Each row was made from one path, in order. Every step used is in the known rows, and no mark comes twice. Write each row's path.
In the rows, zero is written as 128.
Known rows
Q > E > P > J: [162  97 113  77  94 146  99 140 128 140  91  97 127 120 120 133 127 111
 181 100 130 122 168]
J > E > F > P > M: [201  81 143 115 123 144 132 104 134 149 139 132  72 201  86  67 180 171
 110 118 176 188  82]
Q > E > J > F: [103  96 130 127 120 137 132 152 110 191  76  96 163 168 104  72 105 115
 170  91 158 172 164]
Q > E > P > J > F: [148 107 103  82 112 168  96 145 102 191  80  92 120 134 121 136 101 105
 169  85 132 146 162]
F > P > M: [192  93 114 153 141 121 114 130 125 145 123 117 100 156  71  71 116 150
 121 126 160 169  68]
Q > E: [131 101 154 131 122 124 124 140 140 154  87  90 142 121 109  80 123 116
 155  98 127 107 154]
D > U > P: [106 120 131 125 167 131 105 137 126 199 121 114 144  87 139  80  91 167
  66 117 131 112 100]
J > F: [109 129 134 137 162 137 125 150 113 211 104 100 116 112 135  83  82 118
 127  93 150 136 124]
M > P > J: [143 134 125 149 104 147 124 157  99 146 149 123 111  89  91 101  68 127
 128 119 143  94 152]
J > F > P: [150 117 122 147 172 143 118 154 100 198  99 107 108 139 108  84  69 119
 110 117 155 169  91]
D > U > P > E: [100 107 173 103 141 142 119 139 140 206 133 118 147  73 117 101  96 166
  57 122 112 100 123]
P > J > Q > E > F: [135  82 138  74 104 154  84 118 142 180  74  96 148 161 148  98 152 135
 122  77 133 101 156]
P > J: [149 126 130 113 126 136 105 143 114 158 125 133 112  84 115 112  95 151
 152 109 144  94 120]
M > P > J > E: [159 151 167 131  96 174 150 143 108 153 175 148  82 109  81  87  93 142
 123 123 146  90 149]
F > P > E > Q: [157 102 166 102 109 103  98 125 142 139 112 102 130 120 121 139 124 145
 106 128 144 145 124]
D > U > P > M: [131 110 118 136 154 131 101 117 126 198 139 118 126 121 104  69 111 189
  67 111 141 141  73]
Q > E > F: [123  72 142 111 113 121 115 124 142 149  77  82 146 148 131  92 164 125
 153  85 141 130 174]
Q > E > P: [137  94 126  98 112 124 123 144 156 143  77  70 138 131 135 104 137  91
 166  96 135 138 178]
U > P > M: [135  87 119 153 154 140  99 134 143 191 146 127 132 120  96  65 121 166
 112 106 156 109  73]
M > P: [119 132 137 168 121 124 148 162 125 149 137  97 125 100 109  73  79 106
 113 117 147 112 162]
P > J > E > F: [159 110 161  76 106 160 119 117 126 159 136 149  84 134 128 107 161 172
 142 100 159 113 139]
P > M: [150 108 128 142 132 114 121 129 138 159 127 110 106 128  99  71 128 149
 137  99 155 138 105]
D > U > P > E > J: [ 86  94 156  96 125 132 129 147 134 192 133 127 171 101 109  93 100 174
  78 130 140 140 139]
M > P > J > E > Q: [157 158 160 112  78 146 113 117 114 141 168 136  92 120 116 119 116 162
 120 112 160 105 155]

Write each row's path
[158 101 100 108 125 114 120 131 152 148 118  90 100 135 129  96 143 122
 149 100 163 170 129]  E > P > M
[108  95 171 102 101 116 153 155 146 153 122 119 154 110 106 100 118 135
 150 119 157 142 168]  P > E > J
[151  91 119  88 112 137 110 122 178 174  81  59 132 185 135  71 160 103
 120  81 141 154 144]  J > Q > E > P > M
[133 105 123 126 150 162  80 148 117 190 144 148 136  76 111 109  90 163
 125 114 145  66  90]  U > P > J
[176 118 141  90 116 142 144 120 163 155 142 112  67 156 118  81 166 139
 139 101 165 167 125]  J > E > P > M
[116 112 130 108 158 176  71 145 143 221 128 135 147  98 143  84  94 153
  82 105 145  55  81]  U > P > J > Q
[ 88  74 161 114 125 142 128 160 152 185 141 136 175 101 102  95 111 147
 122 128 158 113 138]  U > P > E > J
[170  71  99 150 115 147 121 134  94 175  94 104 139 229  44  64 110 136
 153 110 171 230 101]  Q > E > J > F > P > M
[ 92 104 160 108 118 136 148 159 120 207 111 113 145 125 107  98  92 124
 138 107 156 166 166]  P > E > J > F
[144 104 163 129 148 154 132 155 112 204 110 114 114 123  85 110  72 115
 100 123 134 153 112]  J > F > P > E
[173  52 122 115 118 143  94 105 150 170  74  80 135 232 103  59 172 135
  89  96 152 173 103]  J > Q > E > F > P > M
[183  65 103 135 133 119 106 115 126 141 115 107 104 182  95  86 155 157
 116 111 173 187  88]  E > F > P > M
[147 141 158  88 140 182 105 124 110 203 159 165 104  99 111  95 104 202
  74 123 133  92  85]  D > U > P > J > E
[160  79 117 124 144 118 111 134 129 144  96 106 120 151 129  96 135 135
 116 119 166 165 115]  E > F > P
[165  59 130 122 120 127 106 130 130 136  75  90 143 177 103  94 149 122
 136 109 145 157 140]  Q > E > F > P
[163 148 165  78  97 136  90 105 128 151 143 144  93 117 140 129 141 183
 145 106 158 107 123]  P > J > E > Q
[154 120 155 110  88 171 138 130 110 150 164 141  86 135 104  98 132 150
 119 110 160 110 169]  M > P > J > E > F
[175 103 104 156 159 144 114 134  98 197 115 110  94 170  72  73  87 142
 110 110 165 190  63]  J > F > P > M
[119  64 127  86 127 183  59 124 145 212  94 112 171 152 141  95 147 147
  94  85 139  70 122]  U > P > J > Q > E > F
[134 132 120 118 143 158 102 149  87 208 118 129 105 102 116 114  70 138
 142  93 146 119 115]  P > J > F
[123  94 140 107 135 185  71 140 142 215 105 121 172 125 120  84 106 143
  97  99 124  50 107]  U > P > J > Q > E
[142 127 112  64 130 147  93 144 151 178 100  97 117 113 175 113 113 111
 116 100 149 117 140]  E > P > J > Q
[190 112 117 124 133 142  97 148  99 142 121 139 106 113  87 116  82 146
 134 135 148 126  85]  F > P > J
[110  80 149  92 122 133 105 123 166 183  62  69 157 172 164  69 166 116
 107  78 139 116 167]  J > Q > E > F
[110 127 174 129  80 110 125 137 143 145 143  87 138  95 122 125 108 126
 101 114 139 112 191]  M > P > E > Q
[112  76 175  91 110 120 132 132 148 165 111 103 129 107 132 116 152 133
 123 102 141 117 174]  P > E > F
[187  63 116 102 102 147  85 125 101 134  85 119 132 167  85 122 136 142
 151 112 142 138 129]  Q > E > F > P > J
[145 127 157  90 123 163  67 110 134 182 160 162 116 109 138 126 139 198
 119 109 163  79  91]  U > P > J > E > Q
[150  67 136 103 133 142  99 126 155 170  58  74 152 198 136  72 153 111
  90 102 145 147 128]  J > Q > E > F > P
[203 134 152  90 106 143  84 109 116 137 138 150  86 146 114 133 128 180
 124 131 164 140  89]  F > P > J > E > Q
